Each row was made from one small tree. The marks that hang from a mark follow it in brackets, in alphabetical order. Every link used is in the known rows. Write each row's tree.
Known rows:
S{D Y{F{B}}}: [  9.9   0.5 -15.9 -20.9 -15.5  34.9 -30.3   6.6  51.8  13.3  10.6  -5.7
 -11.5   6.0  29.7   9.8   5.8   9.5   1.4  -8.4 -55.8  25.9]
Y{F{B}}: [ -6.8   6.7  -4.1  -8.0  -9.9  44.4 -26.8   0.7  60.3   8.2   5.4   4.7
  24.9   4.3  37.3  13.1  -0.8  12.1  -9.4 -17.5  -3.5  10.6]
B{N{R}}: [  0.2  -1.8   1.7   6.6   0.8   6.8  12.5  23.4  -3.8  -7.8 -15.1   3.2
   1.6 -20.8  -2.1   4.3 -13.1  -2.4   3.8   4.5   0.8  32.7]
S{D}: [ -1.3 -17.2  -8.7 -10.4 -11.9  12.5 -15.6   2.5  -3.2   0.4 -10.3  -4.1
  -5.4 -19.6  23.5  10.2   9.1   8.3  13.2  15.4 -47.4  53.4]
X{N{R}}: [ -0.8  -2.7  15.4   7.7   1.3   7.8   7.7 -11.8   4.2 -12.3  -5.8   4.6
   5.7 -17.1 -39.5  -1.2 -17.1  -1.9  26.7   1.1   6.7  15.6]
F{B Y}: [  0.8   1.9  -3.1 -11.6  -6.3  41.4 -23.8   6.6  53.7   0.2   9.6   6.7
  36.6  17.5  11.4   6.7   3.3  12.8  12.5   2.6  -1.3  36.1]
R{N{U}}: [ -1.0  -1.8 -16.3  -1.6  -6.0  -5.1  -2.2   5.6  32.2  -5.4  -6.8   8.2
   0.8  -8.0 -16.3  -5.6  12.3   8.1 -16.0   2.5  13.5  18.3]
S{D Y{F}}: [ 11.8   0.3 -16.4 -19.2 -16.4  26.6 -24.7   6.1  30.4   8.6   4.8  -3.7
 -18.7  -3.2  27.6   9.0   6.0   6.7   7.6   4.7 -52.1  44.2]
B{F{Y} N{R U}}: [  8.6   1.6  -3.8   5.8  12.5 -42.1  15.5  20.9  -8.3 -11.8 -13.8  -0.4
   3.1  24.5 -25.2   1.7  -0.7  -6.4  14.7  23.3   6.0  43.9]
X{N{B R U Z}}: [  0.1  -0.3  23.0  12.5   7.0 -15.6   4.6 -26.4  -9.0  -9.4  11.9   0.1
 -22.6  -2.8 -42.8 -11.7   5.7  -9.0   9.7  -6.4  -0.1 -87.1]
N{B{F} U Z}: [ -1.8  -0.2   0.5   0.2   1.8 -42.4  13.0 -18.4 -57.4   0.1   4.9   2.0
  -8.8  15.0  19.3  -2.1  32.5  -1.0  -4.7   6.3   4.8 -79.8]
S{Y}: [ 10.4   8.0 -12.9 -14.4 -14.5  20.3   1.0   5.6   5.2  -0.9   1.1  12.8
   8.8 -14.1  13.5   7.0   2.8  12.9  13.7   7.9   6.6  30.9]
R{N{B U X Z}}: [ -2.9  -1.1  -7.0   3.4   0.9 -13.4   3.4 -14.4  -6.5   6.8  10.7  -5.1
 -23.5   2.7 -12.4 -17.7  10.1  -5.3 -30.5  -8.9   9.6 -44.3]
B{N}: [ -0.6  -3.0  -2.9  -6.6  -3.7  10.3   4.5  27.3 -21.2  -6.5 -20.5  12.1
  15.1 -27.1  10.6   4.9  -3.5   5.9   7.2   8.3  13.1  46.9]
X{N{R U}}: [  1.2  -1.6  16.5   9.9   4.0  -8.6  -4.4 -15.7  31.4 -14.0  -1.2   5.1
  -6.1 -12.6 -53.0  -2.6  -6.6   2.2  19.3   1.2   5.0  -9.4]
S{D Y{F{B{N}}}}: [ 11.6   0.3 -14.9 -21.1 -11.9  30.1 -25.7  20.0  41.0  12.3   4.7  -4.5
 -13.6   1.6  23.1   7.2   2.8   6.4  -0.2  -9.5 -51.8  30.7]
B{F{Y} N{R Z}}: [  7.3   0.1  -0.4   4.2  13.0 -23.8  32.2  20.5 -49.4 -13.4 -12.4  -2.0
   6.6  21.3   0.3  -6.1  -4.3 -18.6  18.7  20.2   6.5  26.7]
B{N{U X Z}}: [  1.0  -3.6   4.2   0.3   5.9  -5.7  -7.5   9.5  -9.7  -4.7  -4.6  -0.1
 -14.5 -18.5   3.2  -6.9  -0.8  -1.7  -8.5   2.7  11.0  -4.6]
N{R X Z}: [ -3.0  -3.0   7.8  16.2   4.2  14.9   7.9 -21.1   3.2  -0.6  11.8 -16.3
 -18.6  -7.8  13.1  -4.7 -18.7 -12.7  -5.2  -2.6  -9.6 -15.2]
X{N{B R U}}: [ -0.6   0.4  19.4  11.0   3.7 -17.0   0.3 -21.7   5.1  -6.0   5.6   3.6
 -14.5  -5.0 -54.7  -3.3  -1.1  -0.4  13.1  -3.8   0.9 -44.7]
N{Z}: [ -2.7  -3.6   0.6  -4.5  -6.3  20.3   2.6  -4.6 -20.4  -8.2  -0.6   6.6
   8.5 -17.0  37.2  -0.5  11.5   1.1   5.8   7.2   5.0 -15.0]
N{R U}: [ -0.4  -0.1   1.2  14.4  -1.1  -6.5  -8.4  -9.0  53.3  -7.7   4.2  -2.9
 -14.7  -6.0 -10.0   8.8   4.2   6.0  -3.5   5.8 -11.2 -12.6]
N{B R U X}: [ -4.0   1.4   7.1  19.7   3.4 -18.5  -6.9 -27.5  25.3  11.9  18.3 -15.7
 -32.4   5.1 -18.7   4.0  -7.2  -0.4 -17.8  -5.0 -15.1 -37.1]
C{U}: [ -1.4  -2.6   0.4 -11.0 -12.4  23.3 -16.9 -14.6  16.2  -5.2  -1.1  -6.8
  14.9 -38.6 -19.8  15.5  -2.5   1.0   4.1  15.3  -0.6  27.7]
X{N}: [ -1.1  -3.6  11.6  -6.6  -3.4  11.1   0.1  -7.2 -12.3 -11.3 -11.3  13.8
  20.4 -23.5 -27.5  -1.1  -7.8   6.5  30.5   4.0  18.9  30.6]

Which tree is each row?
[ -4.9   6.2  -2.8  -8.5  -5.5  39.2 -22.3  17.9  47.0   6.4  -2.3   5.8
  23.1   0.1  30.8  10.0  -5.6   8.3 -11.1 -18.2   1.1  16.3]
Y{F{B{N}}}
[ -3.5   0.9  12.6  21.3   7.2 -16.8  -1.2 -33.5   5.5   7.3  26.1 -18.1
 -43.9   7.1  -3.7  -6.7   1.6 -11.2 -22.4  -8.0 -16.2 -90.4]
N{B R U X Z}
[ -1.1  -3.2 -10.5   2.4   1.4  -4.6  -0.9  -7.7  18.2  -1.9   4.1  -4.5
 -16.4  -4.6  -9.7 -16.7   4.3  -3.2 -24.5  -4.0  13.6  -8.6]
R{N{U X Z}}
[  1.5  -2.1   7.8  13.6  10.9  -9.5   0.9   5.4   7.7  -5.7   0.7  -8.4
 -28.7 -12.1  -8.4  -7.2 -10.5 -10.1 -12.7  -1.0  -1.2 -18.8]
B{N{R U X Z}}
[ -0.5   2.6  -5.0  -7.2  -3.9 -18.7  15.1  -4.8 -54.8   4.5  -3.5   3.9
  21.6  21.4  11.4   6.9  11.5   2.8  17.5  18.2   5.8  22.1]
N{B{F{Y}}}
[ -5.9  -2.1   6.8   1.3  -2.1   7.8   3.6 -23.1 -49.0  11.0  13.5  -7.3
 -11.0  -6.8  27.7  -5.3   0.3  -5.0  -7.8  -3.7   0.6 -40.3]
N{B X Z}
[ -5.4  -0.9  11.7  17.3   4.0   3.0  14.2 -28.2 -27.1   9.6  19.9 -18.2
 -28.6   1.1  10.7  -5.8 -11.5 -15.5 -12.7  -8.8 -14.6 -59.1]
N{B R X Z}
[ -3.5   6.9  -2.2  -6.6  -3.7  28.1 -30.1  14.9  63.3   5.6   0.9   5.8
  14.7   3.1  23.4   9.2   1.4  10.8 -16.0 -18.0  -0.3   0.2]
Y{F{B{N{U}}}}
[ -2.0  -0.5  -9.2   0.1  -3.0 -12.4   7.7  -5.1  -7.1  -0.5   6.3   2.6
 -15.0   0.9  -4.9 -15.1  24.7  -2.8 -26.0  -5.1   8.1 -58.9]
R{N{B U Z}}
[  0.7  -4.0   1.4  10.7  14.8 -32.1  37.3   8.2 -67.0  -3.8 -15.3 -10.4
  -6.4   3.9   3.3  -6.0 -19.6 -19.0   3.4   5.1   8.8  20.1]
B{F N{R X Z}}
[ -3.6  -0.3  -2.2   3.0   2.6 -46.3   2.2 -23.5 -35.4  13.5   2.3  -6.1
  -7.6  14.6  -3.1   4.8   5.8   6.2  -6.2   5.1   6.6  -8.2]
N{B{F} U X}
[ -5.1   6.3   1.1   2.3  -0.1  35.8 -20.2   9.5  59.1  10.5   4.2  -5.0
   8.8   4.9  19.3   8.0 -20.8   1.0 -17.0 -23.2  -6.8  16.8]
Y{F{B{N{R X}}}}
[  6.4  -0.3  -8.2 -10.2   4.6 -22.3  19.3  29.4 -51.2  -8.5 -24.0   9.0
  28.6  12.9  -0.4   2.6  -1.6  -1.7  25.8  26.4  19.4  82.9]
B{F{Y} N}
[ -5.1  -1.4 -12.0   0.0  -4.9   0.5  10.4  -4.9 -16.1  11.7  -0.4  -3.0
  -1.9  -4.6 -12.6  -8.8  -7.2  -0.7 -19.4  -7.0  11.9  22.9]
R{N{B X}}
[ -1.9  -3.0   1.6  -5.6   1.2  13.5 -12.5  16.4  24.0  -2.8   0.3   7.8
  10.4  -6.1  15.8  -0.6  11.2   7.2 -11.0 -14.2   4.4 -38.2]
F{B{N{U Z}}}
[  2.0   3.5  -4.3  -3.5  -0.8 -39.0  -0.2  -9.7 -22.5   2.2   2.5   3.7
   5.4  27.4  -4.4   5.7  24.5   7.6   7.9  18.7   4.1  -9.6]
N{B{F{Y}} U}
[ -2.2   1.8  -0.1  15.7   3.6 -48.6  17.3 -17.3 -16.3   3.4   3.7  -5.2
 -14.3  20.0 -12.3   7.8  11.9  -1.1  -4.9   5.0  -8.9 -45.4]
N{B{F} R U}
[  7.2   0.1  -5.0  -4.3  11.4 -39.5   3.3  16.3 -24.5  -3.4 -15.0   0.1
   8.0  20.1 -19.9  -1.0  -5.7  -0.8  13.3  23.2  18.4  73.7]
B{F{Y} N{U X}}
[ -2.8  -3.4   2.8  -3.0   4.2  12.9 -16.6   9.6  24.1   3.2   3.3   0.3
   4.5  -4.7  11.2  -2.8  -0.4   5.0 -15.2 -16.7   5.0 -25.5]
F{B{N{U X Z}}}
[  3.5   2.0   1.1  -1.5   2.8  31.1 -11.8  23.7  51.5  -2.6   5.1   1.8
  22.2  16.2  -8.8   2.8  -9.5   1.3   7.8  -0.8  -5.0  32.9]
F{B{N{R}} Y}
[  1.4   0.6  11.4  -7.1   1.7 -18.4  14.2 -11.8 -56.7  -4.4  -7.4  10.0
  21.2   9.5 -34.2  -3.7  -0.9  -0.6  36.6  10.5  18.7  17.5]
X{N{B{F{Y}}}}
[  1.8  -0.7  15.1  -6.3   5.1 -16.0  18.8 -17.3 -72.8  -8.1  -0.9   7.0
  12.4  11.6 -23.0 -12.2   6.1  -9.0  32.9   7.9  18.3 -24.2]
X{N{B{F{Y}} Z}}
[  2.5  -1.5   5.9  10.5   6.8  -7.5   4.4  14.2   5.7 -12.9  -3.9   0.0
 -20.7 -13.9  -3.0  -4.4   4.4  -7.4  -7.5   2.6  -1.2 -34.3]
B{N{R U Z}}
[  0.9  -1.7   4.1  12.6   7.8 -11.0  -4.0  10.3  23.4  -2.2  -5.5  -5.5
 -18.8 -14.0 -21.4   1.1 -17.0  -1.7  -9.2   1.3   0.0  22.2]
B{N{R U X}}
[ -4.4   0.7   9.1  13.7  -0.9   5.1  18.3 -17.3 -29.3   0.4  14.6  -6.6
 -18.1  -1.1  19.0  -2.4   6.6 -12.2  -6.4  -3.9 -15.3 -77.1]
N{B R Z}
[ -5.4   5.5  -1.0  -6.5  -3.1  37.7 -24.8  11.7  47.8  11.4   0.8   0.4
  17.5   0.8  26.8   7.9 -14.5   6.7 -14.3 -21.1   1.4  25.3]
Y{F{B{N{X}}}}
[ -2.9  -3.0   4.3   3.0   3.4  24.4   3.3  15.9  15.1  -2.2   0.7   1.5
   9.8  -5.9  15.9  -0.4  -4.7  -2.4  -8.0 -17.2  -3.7 -29.4]
F{B{N{R Z}}}
[ -4.2  -2.5   2.2   4.7   3.5  21.7  -3.1  12.7  30.8   6.2  -1.1  -4.2
  11.2  -5.3   1.0   4.3 -21.8   2.0  -9.2 -17.8  -2.1  15.6]
F{B{N{R X}}}
[  0.0   1.0 -17.4  -5.8  -3.3 -19.1  24.6   4.8 -37.5   3.4  -7.4   4.1
  14.7  19.5 -13.1  -7.7   8.6  -2.8  -2.8   8.7  15.1  31.1]
R{N{B{F{Y}}}}
[  0.5   0.8 -13.3  -4.9  -0.1 -16.7  29.0   0.1 -52.0  -0.3  -0.9   0.8
   6.4  21.2   0.3 -16.0  15.5 -11.4  -5.8   5.7  14.1 -10.2]
R{N{B{F{Y}} Z}}
[  1.8  -3.2  -5.7  -1.0   9.6 -47.2  12.0  13.4 -41.9  -0.8 -22.4   0.4
   3.6   1.1  -8.1   2.1  -6.6   1.9   3.1  11.9  20.4  51.2]
B{F N{U X}}
[ -4.3   5.5   0.1  -8.0  -3.4  39.9 -19.4  14.2  37.8   4.4   1.8   5.0
  17.1   1.1  38.9   4.6  -0.9   2.8 -13.1 -19.9  -0.1 -10.0]
Y{F{B{N{Z}}}}
[ -2.1  -1.8  10.8  -5.5   0.7 -22.6  20.5 -14.5 -67.5  -2.8 -11.9  10.8
  18.2  -2.3 -28.3  -1.9  -1.3   0.7  29.8   3.5  20.3   3.7]
X{N{B{F}}}
[  7.8  15.2 -12.4 -15.8 -13.6  40.4 -18.5   5.1  54.1   9.0  12.0   8.4
  13.5   5.2  27.6   9.7  -0.1  13.0  -1.9 -14.0  -1.4   9.3]
S{Y{F{B}}}
